In the rows, 128 means zero.
Known rows, with every step that occurs
gizuzas, feke, mobuvo: [114 158 128  66 116 149 114 198 118 117 116 124 146 133 151 118 169 103
 162 104 133  82 117 154 155 133 115 127 149 140 130 100 122]
rugo, fuma, dise, megagub, risep, biga: [ 70 123 123 118  87 116 136 161 106  96 162 129  31 126 174 108 192 121
 111 157 131 133 124  71 151 130 124  90 125  77 140 123 132]
mobuvo, feke, megagub: [ 83 199 118  71 119 144 166 179 124 136  80 142  98 130 132 120 102 130
 156  92 117 138  94 117 113 131 108 148  94 153 129  89 129]
vosem, rato, megagub, feke: [114 139 145  53 114 122 139 114 150 149 136 120 215 108 124 103 136  96
 135 113 113 127  97 130 128 136 119 157 126 135 125 110 188]
risep, megagub, dise: [114 141   4 109 125 126 153 120 142 149 156 136 130 117 151  98 116 112
 118 149 119 139 162 115 124 132 104 143 173 162 108 108 132]
rato, vosem: [139 118 115 140 118 145 126 159 102 117 108 121 126 116 129  83 128 127
 160  80 131 145 128 145 128 118 127 112 140 108 129 150  23]
rugo, fuma, dise, megagub: [ 77 118 136 125  86 114 128 151 113  94 155 132  34 127 168 112 193 131
 106 154 144 127 111  81 133 132 134 102 126  45 143 123 125]
rugo, fuma, dise, megagub, feke, mobuvo: [ 75 137 130  97  81 119 109 149 115  90 141 136  31 126 169 123 195 120
 122 155 147 108 118  88 145 133 138  98 126  57 143 111 127]
risep, megagub, dise, fuma: [112 134   9 114 123 123 153 129 132 136 156 134  95 110 143  96 110 107
  90 152 120 136 122 123 121 145 117 144 172 133 105  98 122]
gizuzas, feke: [109 130 129  48 118 142 142 190 123 133 112 116 153 131 144 110 171 102
 171 108 125 124 101 133 131 130 121 126 143 134 132 111 117]
biga, risep, megagub: [ 53 140  79 116 149 122 124 134 148 120 144 121 117 115 135 143 105 121
 114 241 121 146 137 167 107 128  84 146 121 154 107 125 130]
rugo, fuma, dise: [102 117 157 116  87 120 104 153 131  81 169 136  55 131 170 117 190 130
 126 151 137 121  90  81 135 134 153 106 141  41 144 136 133]
risep, megagub, feke: [111 152  18  66 124 116 131 110 141 148 107 125 130 117 126 104 118  99
 125 155 120 141 167 121 127 131 112 142 130 152 128 104 143]
vosem, rato, megagub, risep, biga: [114 138 132  94 124 126 155 133 139 148 165 116 211 109 133  87 131 100
 118 108 100 130 112 123 145 134  94 149 126 158 119 120 198]
megagub, feke: [112 144 119  19 116 127 119 107 135 142  83 124 126 124 115 150 140  97
 187 137 131 137 124 123 131 129 151 115 118 157 134 110 126]
fuma, rugo: [127 125 131   4 117 137 107 133 132 107 197 134 128 133 110 126 129 140
 136 189 129  92 155 163 135 140 137 127 140 107 133 136 105]
megagub, risep: [119 143  85  91 130 134 143 128 122 144 138 123 123 126 133 118 133 110
 170 111 130 138 125 126 133 126 106 114 112 146 124 124 137]
gugi, gizuzas: [128 123 148 109 146 146  77 134 107 129  90 129 114 160  71 116 155 112
 127 100 144 130 112 196 130 117 136 124  64 132 138 133 140]
megagub, rato: [117 144 106 167 110 115 106 120 118 116 179 123 109 122 145 127 140 122
 100 148 130 142 123 115 129 130  96 114  94 177 126 122 118]
rato, megagub, dise: [ 69 141 129  71 109 146 131 121  99 144 113 137 152 119 170  88 141 117
 121 149 130  96 118 136 125 130  98 163 173 169 104  99 145]
rugo, fuma: [125 123 156 171  95 117 129 150 125  73 132 133  77 133 153 115 180 140
 109 134 130 121  68  84 127 137 140 125 128  57 144 123 170]
vosem, rato, megagub, feke, mobuvo, dufo: [116 158 148  71 117 127 127 116 151 145 126 126 209 106 123 107 133  98
 134 128 120 117 116 130 130 159 102 161 142 139 114 101 191]
gugi, gizuzas, feke: [116 124 151  53 139 157  86 177 103 134  83 121 132 162  82 102 184  95
 155  86 141 129  92 200 131 118 130 123  76 137 141 121 132]
gizuzas, gugi: [110 125 131 131 133 151 132 218 119 126  90 136 126 140 132 103  65  98
 134 132 125 128 132 123 134 124 118 157 159 131 134 145 119]
vosem, rato, megagub, risep: [119 139 131  88 121 126 151 124 145 150 161 118 211 109 131  87 132 103
 126 100 112 128  95 131 130 135  99 157 122 130 122 118 192]
biga, risep, megagub, feke: [ 44 148  75  63 144 121 119 123 152 129 123 119 116 113 126 153 111 105
 144 245 123 150 137 165 109 128  94 140 115 168 110 115 129]
dise, megagub, feke: [ 68 140  77  71 115 116 172 109 100 163  69 119  84 117 115 133 142 105
 126 142 143 148 166 123 125 125 108 111  92 158 130  90 109]
gugi, gizuzas, feke, megagub, rato: [118 136 138  83 134 161  99 179  93 139  73 122 122 163  99  97 173  91
 143  93 145 153  98 199 131 119  93 135  66 156 142 107 129]
mobuvo, feke, gizuzas, gugi: [ 74 185 130  81 121 153  82 220 131 127 117 137  97 130  82 114  98 107
 158  88 134 104  86 122 104 126 151 146 108 155 131 101 125]
gugi, gizuzas, feke, megagub: [122 131 145  69 140 167 106 182  97 142  56 124 127 164  94  98 167  94
 152  84 144 146 100 204 130 118 102 140  78 139 144 110 134]
mobuvo, feke, megagub, risep: [ 81 205  99  50 120 147 174 178 121 142  84 139  95 128 135 116 104 120
 176  83 119 143  91 116 116 129  97 139  87 162 127  87 134]

Rows
[111 136 148  69 117 136 113 147 149 152 131 120 210 111 107  94 116  81
 134 110 124 122  96 136 123 134 119 172 136 138 130 110 186] -> vosem, rato, megagub, feke, gizuzas, gugi
[ 61 121  99  62 114 124 125 130 110 155 164 128  67 118 151 124 148 116
 123 156 146 138 190 123 136 122 119  95 126 111 126 127  65] -> fuma, dise, megagub
[119 144 148  64 135 161  66 182 100 122  83 125 127 163  86 109 182  95
 152  83 147  98 104 215 148 121 128 124  78 142 138 115 135] -> gugi, gizuzas, feke, mobuvo
[ 76 194 108  51 111 150 177 183 122 136  94 146  73 124 138 127 101 118
 158  97 120 138  58 117 112 141 124 143 117 154 116  75 115] -> mobuvo, feke, megagub, dise, fuma
[110 134  11  71 119 127 145 131 134 130 180 137  95 113 138  95 109 111
  92 173 121 124 130 135 125 148 121 145 175 125 108 102 114] -> risep, megagub, dise, fuma, rugo
[ 74 142 135 106  85 120 112 146 116  94 130 139  29 123 162 122 194 121
 126 173 152 120 130  79 135 155 125 103 140  57 132 106 128] -> rugo, fuma, dise, megagub, feke, mobuvo, dufo
[116 135 132  62 141 168 116 190  90 146  63 120 125 162  98  93 167  82
 158  88 131 152 114 192 149 116  92 128  74 173 142 111 141] -> gugi, gizuzas, feke, megagub, risep, biga
[119 141 121  52 119 137  63 113 139 148 103 121 122 122  78 150 142  86
 181 133 155 130 124 136 116 126 158 124 118 162 137  98 129] -> megagub, feke, gizuzas
[120 131 149 105 120 125 144 124 148 140 157 120 215 110 129  92 130 112
 105 107 111 122  98 133 127 137 108 165 130 122 122 119 188] -> vosem, rato, megagub
[110 118 108  26 106 142 141 137 126 118 188 142  77 119 131 137 129 113
 139 164 132 112  72 147 127 155 165 121 181 121 106 107  84] -> megagub, dise, fuma, rugo
[ 72 122 133  88  81 114 124 143 116  98 140 131  35 125 165 119 197 119
 126 157 144 129 110  79 134 133 143  98 122  54 144 116 125] -> rugo, fuma, dise, megagub, feke
[134 152  89 136 132 153 179 139 111 156  85 131 116 132 153 110 100 111
 151 116 135 172 141 131 130 126  52 155 120 145 133 101 135] -> feke, megagub, risep
[ 49 148  67 133 141 116 113 130 143 115 170 119 107 113 143 142 111 120
 101 250 123 153 135 160 108 129  68 142 104 179 106 121 126] -> biga, risep, megagub, rato
[118 150 154  75 140 164  68 180 101 127  72 131 125 161  84 108 180  95
 154 102 149 111 116 204 137 141 111 129  92 140 128 109 136] -> gugi, gizuzas, feke, mobuvo, dufo
[ 75 123 128 139  80 109 119 149 110  88 173 131  30 127 176 111 197 128
  96 161 143 132 110  76 134 133 124  98 115  61 141 121 121] -> rugo, fuma, dise, megagub, rato
[ 68 138  57 128 127 121 193 137  84 161 112 114  80 118 131 109 134 111
 102 135 124 154 188 110 150 123  71  99  93 189 121 102 123] -> dise, megagub, risep, biga
[120 139 122  72 119 156 171 198 114 145  77 121 145 135 158 103 147 101
 167 105 128 152 112 137 130 131  81 151 146 138 137  93 121] -> gizuzas, feke, megagub
[129 135 102 132 119 155 186 146 112 147  95 143  83 126 158 125  94 111
 126 132 137 166  95 135 122 142  91 157 164 136 117  86 108] -> feke, megagub, dise, fuma
[ 79 198 102  47 113 150 177 176 128 143  94 148  98 130 144 127 106 123
 180  94 119 141  89 110 112 132 115 142 119 174 118  82 120] -> mobuvo, feke, megagub, dise
[ 55 128  87  82 104 119 115 126 105 149 188 125  57 116 160 123 154 113
 110 165 147 145 190 115 137 122 104  87 110 134 122 123  59] -> fuma, dise, megagub, rato
[121 133 132  87 130 168  99 189  84 134  65 121 120 160  99  81 173  91
 154  76 147 157  98 205 131 114  90 130  69 148 144 115  94] -> gugi, gizuzas, feke, megagub, rato, vosem
[ 76 122 133 103  82 118  96 147 117 101 150 130  30 124 147 120 197 115
 123 152 155 126 110  83 127 131 147 102 123  56 147 110 124] -> rugo, fuma, dise, megagub, feke, gizuzas
[ 74 122 122 111  85 117 132 151 111  98 157 132  33 127 170 109 194 124
 120 149 144 130 111  79 135 131 128  98 121  50 141 122 126] -> rugo, fuma, dise, megagub, risep
[114 125 141  42 109 131 147 129 147 135 194 128 189 106 129  98 131 105
 112 130 114 111  74 145 127 150 124 161 157 114 112 110 165] -> vosem, rato, megagub, dise, fuma, rugo
[115 147 101  53 121 160 179 199 111 155  81 120 144 134 160  98 150  92
 188  99 130 156 111 136 132 129  69 146 139 148 136  91 123] -> gizuzas, feke, megagub, risep
[125 123 136 176 135 158  49 200 125 134 131 127 118 132  78 109  88  93
 125 120 158 120 131 141 112 122 128 161 149 137 138 123 124] -> feke, gizuzas, gugi
[115 126 139  86 112 128 155 128 145 142 169 126 188 105 136  97 130 103
 109 110 115 123  64 132 124 147 124 160 153 122 110 108 172] -> vosem, rato, megagub, dise, fuma
[ 48 147  75  78 144 128  93 127 153 131 133 117 114 112 109 153 112 101
 139 244 134 147 137 171 101 127  98 145 116 171 112 109 131] -> biga, risep, megagub, feke, gizuzas
[117 143 106  95 108 157 159 206  99 137  94 116 136 129 168  87 154  98
 163 100 130 164 109 138 131 128  64 140 132 155 136  98  78] -> gizuzas, feke, megagub, rato, vosem
[114 166 133  79 123 154 117 195 121 123 104 129 143 131 145 116 166 104
 169 130 136  99 135 140 140 163  92 134 169 140 115  93 125] -> gizuzas, feke, mobuvo, dufo
[ 70 152 124  79 119 140 126 123  89 144  97 125 150 120 157  72 138 114
 118 136 131  95 124 140 131 126  76 162 129 152 117 103 167] -> rato, megagub, risep
[126 137  97 175 104 126 104 143 100 108 162 119 109 117 146  97 141 121
 124 113 132 156 123 125 130 123  95 104 103 162 126 138  45] -> megagub, rato, vosem
[120 131 132  52 134 173 114 179  99 147  65 128 125 163 100 102 171  89
 170  85 145 150  96 197 129 121 107 137  94 157 137 105 127] -> gugi, gizuzas, feke, megagub, dise
[ 65 153 145  30 108 135 109 109  99 145  61 127 152 119 144  95 140 103
 128 155 132  96 125 141 129 127 108 162 132 159 124  93 159] -> rato, megagub, feke
[ 56 128  78  44 112 129 133 129 108 162 167 125  65 117 154 119 151 107
 145 147 146 143 190 118 139 122 110  87 117 119 123 125  68] -> fuma, dise, megagub, risep
[115 126 138  14 129 172 107 188  95 135  89 130 103 160  90 101 167  88
 151 108 146 134  77 216 131 131 119 138  97 126 137 102 112] -> gugi, gizuzas, feke, megagub, dise, fuma, rugo
[ 69 172 142  41 107 140  88 115  98 132  65 132 149 119 150 102 140 103
 124 154 137  66 134 156 144 129 104 161 136 163 121  86 163] -> rato, megagub, feke, mobuvo
[ 52 128  80  50 115 127 136 139 103 160 172 123  64 117 157 118 146 102
 136 158 134 146 205 113 156 120 105  80 120 146 122 127  73] -> fuma, dise, megagub, risep, biga
[ 73 138  56 119 125 123 186 122  91 162 105 118  83 120 126 109 138 114
 115 123 142 149 166 122 127 124  75 111  88 150 123 101 117] -> dise, megagub, risep
[ 56 128  95  27 107 131  94 123 116 165 150 124  63 117 128 134 154  95
 150 158 159 140 190 125 131 120 134  94 120 127 129 111  63] -> fuma, dise, megagub, feke, gizuzas
[ 77 204  99  57 121 147 177 188 116 141  90 136  95 129 138 115 101 116
 166  96 104 146 107 106 133 130  96 134  90 189 125  88 139] -> mobuvo, feke, megagub, risep, biga
